Each row was made from one path, in order. Every step used is in the known rows, and no mark comes twice. Write each row's path.
In the rows, 128 means zero.
Known rows
donev-zave: [133 144 140 100 130 128 159 112 129 125 129 121 129 144 150 131 141 138
 148 101 125 137 117 158 122 126 126 114 113 140 133 129 118 136 142 173
 147 129 111]
laru-norib-senaroz: [126  89 169 151 137 114 130 117 153 117 145 149 147 126 143 108 129  98
  97  71 120 140 156  95 128 134 130 129 103 187 139 138 129 118 102 216
 135 155 127]
senaroz-norib-laru: [140 140 108 117 126  91 164 111 121 106 142 137 158 123  94 111 124 134
 137 124 133 155 171 119 132 119 154 107  73 108 119 107 138 124 131 144
  86 142 152]
norib-kezu: [129 124 157 135 127 104 127  93 132 140 142 112  86 121 114 126 119 116
 105 130 133 121 129 151 153 137 130 104 173 112 129 134 122 115 148 194
 161 157 119]
lofa-zugi-senaroz-norib-laru: [129 209  47 121 123 105 153 172 131  97 131 137 208 129  85 114 159 102
 218 163 121 163 182 107 144 138 143 100  67 117 169 110 113 131 108  96
  65 129 151]
kufi-tikuv: [118 103 142 108 131 134 134  97 119 146 124 135 164 123 118 122 109 116
 125 127 122 106 110 142 128 115 141 133 111 159 126 125 133 147 118 161
 109 132 136]
buvo-lomuz-kezu-kufi-tikuv: [113  68 175 145 142 170  84 164 120 131  91 136 114 110 146 124 113 206
  95 164 118  90 108  83 123 140 119 155 120 177 127 137 190 120 139 101
 137 196 167]
zugi-lofa-donev-zave-kufi-tikuv: [110 111  97  99 124 168 131  68 114 141 145 141 137 154 177 155  50 199
 115  97 106 130  69 151 118 124  73 177 152 126  85 114 133 157 119 134
 107 114  83]
kezu-lomuz: [132 116 177 116 125 130 111 126 128 133 105 127 149 130 119 124 172 119
 120 139 156 100  90 145 107 124 146 118 150 114 138 129 130 129 130 163
 133  98 125]
kufi-zave-donev-lofa-zugi: [105 145 116  36 140 176 170 174 131 153 117 121 167 145 124 135 153 146
 181 167  86 113  76 142  99 106 118 121  76  81 205  83  55 171 123  54
  78 141  93]
senaroz-zugi-lofa-donev-zave-lomuz: [130 133  82 120 123 126 119  45 113 143 130 125 122 132 171 149  88 149
 140  44 114 144 100 148 111 103  90 159 149  77  57 124 140 165 127  77
  98  31  72]
tibud-senaroz: [131 113 123 125 119 133 129 159 113 120 121 123 110 115 120 133 129 119
 111 148 140 137 171 134 108 130 141 128 133 106 104 146 131  91 128 103
 127 142  93]
norib-kezu-lomuz-buvo: [149 132 200 139 120 112  84  70 130 125 150  90  90 121 108 134 187  89
 121 127 154 109  39 185 110 149 118 108 173 112 117 136 126 142 164 236
 156 131 134]
tibud-lofa: [130 138 165 162 119 120 141 143 135 112 104 134 116 143 151 129 151 110
 136 156 151 111 152 128 127 117 123 130 143 174 106 126 140 102 129 151
 183 100 124]
kufi-zave-lomuz: [113  66 130  94 130 134 160 124 112 130 122 126 166 130 118 133 120 117
 131 118  99 124  79 152 160  91 151 134 113 101 124 129  80 154 122  63
 128  81  96]
zave-donev-lofa: [124 132 129  72 132 193 129 156 133 146 138 129 128 123 130 120 125 142
 122 165 134 108  92 125  92 111 130 137 115 119 145 105  99 137 118 103
  87 164 116]
norib-kezu-kufi-zave: [123  38 173 110 138  90 146 102 133 140 111 119  79 111 133 136 132 164
 116 159 110 111  63 163 164 143 114 112 169 136 150 119 116 128 173 152
 171 164 138]
zugi-senaroz: [135 161 107 138 128 130 113 185 135 116 123 137 137 114 124 122 133 106
 157 156 146 129 138 128 153 131 146 122 148 181 153 144 122 109 113  92
 135 124 144]
zave-donev-lofa-zugi-senaroz: [114 207  62  74 131 207 121 220 142 135 124 130 182 133 119 124 158 112
 202 204 122 117 105 110 103 127 119 128 109 136 195 108  77 140  99  55
  59 152 110]
laru-norib-kezu-lomuz-buvo: [143 104 216 166 134 114  87  82 158 133 156 102 128 123 111 133 178  87
 109 103 142 124  57 165 109 167 122 110 161 120 131 136 121 157 155 234
 153 112 115]
lomuz-buvo: [149 149 162 154 122 126 121 125 124 110 162 108 113 116 116 135 169 108
 138 125 146 125  85 153 106 137 129 122  90 161 121 133 126 128 130 165
 157 148 159]
lofa-zugi-senaroz-norib-kezu-kufi: [115 132  62 148 125 116 136 153 144 133 128 119 151 109 107 126 160 123
 209 238 143 115 122  90 142 179 121  95 124 143 166 108 127 135 139 127
 100 152 157]
lofa-donev-zave-lomuz-kezu: [116 143 106 112 140 154 115 114  98 118 144 123 125 160 186 144  98 154
 132  61 119 148  67 146 127 103 107 132 160  64 103 151 129 121 142  86
 117  87 111]
norib-senaroz: [131 119 147 123 123 112 125 103 122 109 139 138 110 129 136 107 137 104
 108  97 129 126 145 112 129 118 122 128 112 183 133 138 133 100 106 214
 135 178 152]
donev-lofa-zugi-senaroz-norib: [121 208  40 103 126 161 152 173 150 144 121 117 223 128 114 111 163 114
 252 202 144 116 162  89  93 150 143  95  59 158 190  99  94 153 103  41
  50 108 143]
zugi-senaroz-norib-kezu: [132 158  78 144 127  97 127 123 139 138 149 121 121 110 108 111 102  95
 173 174 139 134 167 116 171 152 149 103 146 139 136 126 122 131 142 112
 114 128 148]
zugi-lofa-donev-zave-lomuz: [114 123  81 123 125 148 143  89 117 130 156 137 143 144 169 158  88 166
 129  57 112 141  77 141 115 103  97 152 114  90  62 132 121 162 115 156
 119  75  80]
zugi-lofa-donev: [124 140 111 163 131 114 128 130 128 141 145 148  98 120 147 152  90 172
 102  82 142 122 116 124 117 120 108 135 128 114  97 124 146 125 113 167
 136 121 114]
tibud-senaroz-norib-laru: [140 127  85 111 117  97 156 126 107 101 134 130 142 116  94 118 117 130
 129 140 130 175 215 124 110 125 148 121  83  72  88 124 140 103 136  98
  68 145 118]
laru-norib-senaroz-zugi: [140 101 171 145 134  83 109  78 147 129 118 140 126 114 142  99 129  88
 100  65 121 143 172  94 120 136 127 134 136 168 135 134 147 120 111 135
 123 110 123]
buvo-lomuz: [123 119 154 145 132 135 119 157 136 114  95 116 135  99 122 121 142 173
 116 126 138 109 161  91 130 129 136 134  85 124 126 136 142 114 116 113
 156 146 102]
kezu-norib-senaroz-zugi-lofa: [145 147 105 171 114  86 122  71 130 152 139 145  67 126 114 123  89  97
  48  62 126 141 241 119 130 125 124 159 136 168  98 143 164 129 108 198
 150 146 153]
kufi-zave: [127 104 159  99 138 101 165 138 124 135 110 129 124 126 128 130 130 138
 133 118 105 125 107 159 152 112 146 114 116 128 160 120  99 136 139  95
 152 118 123]
tibud-lofa-zugi-senaroz-norib: [118 208  67 171 117 124 159 191 146 109 103 130 192 146 133 125 174  83
 245 216 149 121 194  85 130 145 131 112  90 174 147 110 121 130 114  74
 114  77 134]
laru-norib-kezu: [123  86 168 158 142 102 129 105 162 147 147 125 122 119 117 127 113 111
  90 109 126 137 144 128 152 153 138 103 163 122 134 134 120 130 143 200
 159 136  95]

Write each row's path
[118 100 148 105 138 145 137 161 105 131 133 132 113 150 131 138 102 120
 114 123  85 137  94 151 161  94 153 129 142  97 137 141 101 133 137  40
 140 104 139]	kufi-zave-lomuz-kezu
[137 148 119 159 127  94 106  92 121 155 118 139  78 110 147 140  92 162
 115  72 141 125 130 126 109 118 103 144 160  99  93 119 165 129 126  81
 123  76 114]	senaroz-zugi-lofa-donev
[143 180  66 118 127 100 141 157 129  94 135 147 172 115  97 105 123 114
 175 143 132 166 185 116 162 126 157 114 100 151 135 119 130 122 121  94
  78 129 168]	zugi-senaroz-norib-laru
[130 110 186 118 125 106  97  80 134 145 118 108 106 129 112 124 154 112
 103 139 146 105  84 162 130 136 129 101 203  86 129 131 127 128 154 215
 149 117 107]	norib-kezu-lomuz
[122 130 105 119 119 162 134 117 123 120 147 135  99 152 176 162  77 206
 111 100 127 142  89 143 115 132  77 162 160 100  94 120 128 122 125 124
 144 112  76]	zugi-lofa-donev-zave-kufi
[128 107 149 125 124  94 127  68 133 153 129 111 132 125 104 115 143 111
 130 152 153 109 118 135 122 144 147  96 150  68 119 111 132 148 158 186
 107 102 131]	senaroz-norib-kezu-lomuz
[127 125 112 115 136 119 153 143 100 118 140 138 133 162  94 140  88 119
  59  74  85 178 156 176 191  91 158 137 150  71 127 153 109 123 140  75
 146 123 156]	kufi-zave-lomuz-kezu-norib-laru
[128  98 179 166 138 161  88 210 131 110  93 129  74 109 145 132 137 212
  93 171 143 101 126  74 122 150 122 141 127 153 138 143 183  89 143  95
 172 196 167]	buvo-lomuz-kezu-kufi
[128 125 116 150 123 108 143 104 126 125 143 134 125 134 116 118 125  93
  64  77 141 134 196 119 143 123 136 137 113 166 130 153 137 104 107 224
 169 172 163]	kezu-norib-senaroz
[114  77 140 103 116 173 119 103 113 134 125 133 161 133 120 127  91 138
 104 179 126 105  86 132 136 125 127 160 151 145 123 121 124 123 110  97
 112 131 108]	zave-kufi-tikuv
[114 170 141 157 114 131 155 163 137 110  97 124 156 158 137 139 187 103
 179 176 143 107 148 118 112 130 111 112 110 140 135 117 122 113 118 156
 170 110 107]	tibud-lofa-zugi
[127 155 140 178 136 133 102 161 124 115 121 128  81 136 130 114 106 141
  40  67 126 134 238  78 151 133 131 151 112 143 136 169 172  83 115 162
 182 210 170]	buvo-lomuz-kezu-norib-senaroz
[119 135 146 167 129 107 128 132 124 107  93 133 126 133 181 137 138 141
 147 107 167 113 105 125 125 112  97 134 160 125  98 129 151  90 133 117
 174  75 107]	tibud-lofa-donev
[124  83 200 142 138 108 104  93 163 150 125 122 145 127 116 124 146 103
  93 116 140 120 100 144 126 154 139 104 190  95 137 134 122 145 147 216
 144 100  91]	laru-norib-kezu-lomuz
[144 128 153 116 121  90 102  61 119 124 113 126  89 117 137  99 138  92
 116  84 128 129 163 115 124 118 118 133 141 161 125 132 153 102 116 132
 125 133 146]	norib-senaroz-zugi
[135 143 118 148 123  79  93  53 118 132 129 146  60 115 165 122  92 138
 100  33 124 132 152 109 111 112  84 154 151 140  90 126 170 112 108 151
 117 119 130]	norib-senaroz-zugi-lofa-donev
[130 120 137  92 115 165 143 119 124 110 129 117 124 158 152 136 119 157
 125 153 130 136  94 147 126 137 113 144 151 124 131 127 109 112 134 106
 150 130  89]	donev-zave-kufi
[126  77  99 119 140  83 151 134 140 138 119 126 110  98 129 120 115 143
 182 204 116 123 100 128 181 154 136 110 145 165 157 109 116 145 167  68
 121 135 169]	zugi-senaroz-norib-kezu-kufi-zave
[122 111 141  37 145 174 157 153 130 151 122 128 127 129 137 125 116 154
 140 144  98 117  68 155 115  98 130 137 107 110 170  96  72 157 134  53
  83 144 109]	kufi-zave-donev-lofa
[142 145 112 138 126 101 150 122 122 115 136 136 147 132  79 129 127 123
  71  83 140 162 187 155 159 118 150 126 128 113 125 145 135 106 127 191
 155 154 148]	kezu-norib-laru
[150 142 189 137 120 134  93 112 124 112 139 104 130 121 112 133 201 100
 137 125 162 106  43 167  80 136 130 123 121 134 127 133 132 140 138 185
 142 111 152]	kezu-lomuz-buvo
[113 205  26  79 130 198 148 200 142 142 136 129 200 126 112 117 145 115
 230 220 133 120 133  82  93 133 137 119  60 116 188  86  82 165 101  24
  15 132 127]	zave-donev-lofa-zugi-senaroz-norib
[117 183  84 127 123 109 117 134 142 143 121 110 185 134  97 121 177  81
 211 187 146 115 132 121 130 163 137  88 142  83 174 113 107 156 137 135
  83  91 121]	lofa-zugi-senaroz-norib-kezu-lomuz
[128 143 132 107 131 173 130 136 108 124 151 126 117 169 156 138 111 120
 121 109 105 148 102 149 129 110 136 126 141 114 108 150 120 131 140 121
 133 119 127]	donev-zave-lomuz-kezu
[137 174 135 166 138 124 110 187 122 104 114 129 106 133  95 126 110 172
  47  68 126 162 233 117 163 126 144 139 132  94 133 162 168  89 137 130
 174 191 159]	buvo-lomuz-kezu-norib-laru
[113  10 137 103 128 144 150 133 114 121 109 131 157 114 132 139 140 152
 129 169 111 108  39 133 146 110 134 143 112 139 119 122 104 150 133  69
 138 103 127]	kezu-kufi-zave-lomuz
[123  76 188 135 150 138 117 205 128 118  78 129  74 113 156 136 132 226
 107 151 106 108 108 102 142 136 125 140 118 138 161 132 156 112 159  38
 177 183 152]	buvo-lomuz-kezu-kufi-zave
[123  61 146 146 125 180 100 169 109 121 135 138 109 132 136 136 124 145
  93 186 133 109  79 105 126 125 135 139 155 143 108 146 149 108 132  97
 145 144 169]	zave-lomuz-kezu-kufi
[138 113 136 146 113 166 118 109 112 105 170 106 150 117 108 138 159  87
 137 134 138 123  58 145 117 118 134 138  87 134  89 141 108 145 112 134
 137 114 134]	zave-lomuz-buvo
[119 195  46 140 124 127 152 188 138 127 127 128 201 125 103 123 158  99
 226 192 141 129 167  89 127 150 151  99  69 133 175 108 108 140 106  65
  84 106 141]	lofa-zugi-senaroz-norib
[148 137 139 143 115  95 107  68 128 134 135 147  54 124 136 115 104 110
  93  81 109 131 191 113 114 116 110 148 135 182  97 127 163 126 106 179
 130 148 147]	norib-senaroz-zugi-lofa
[144 108 161 169 128  96 112  80 158 145 140 159  89 120 140 117  93 105
  76  59 103 147 206  92 109 136 120 149 125 192 106 126 157 140 101 181
 124 130 124]	laru-norib-senaroz-zugi-lofa
[125 152  96 134 131 167 145 136 112 137 155 121 132 174 134 148  97 110
  80  86 119 155 156 157 146 118 146 138 147  98 108 165 123 134 139 126
 164 113 138]	donev-zave-lomuz-kezu-norib
[147 136 114 142 108 113 110 127 117 146 118 133  49 111 116 141  93 126
  96 134 125 145 211 134  87 132 123 147 154 107  69 133 160 115 129  68
 116 114  88]	tibud-senaroz-zugi-lofa
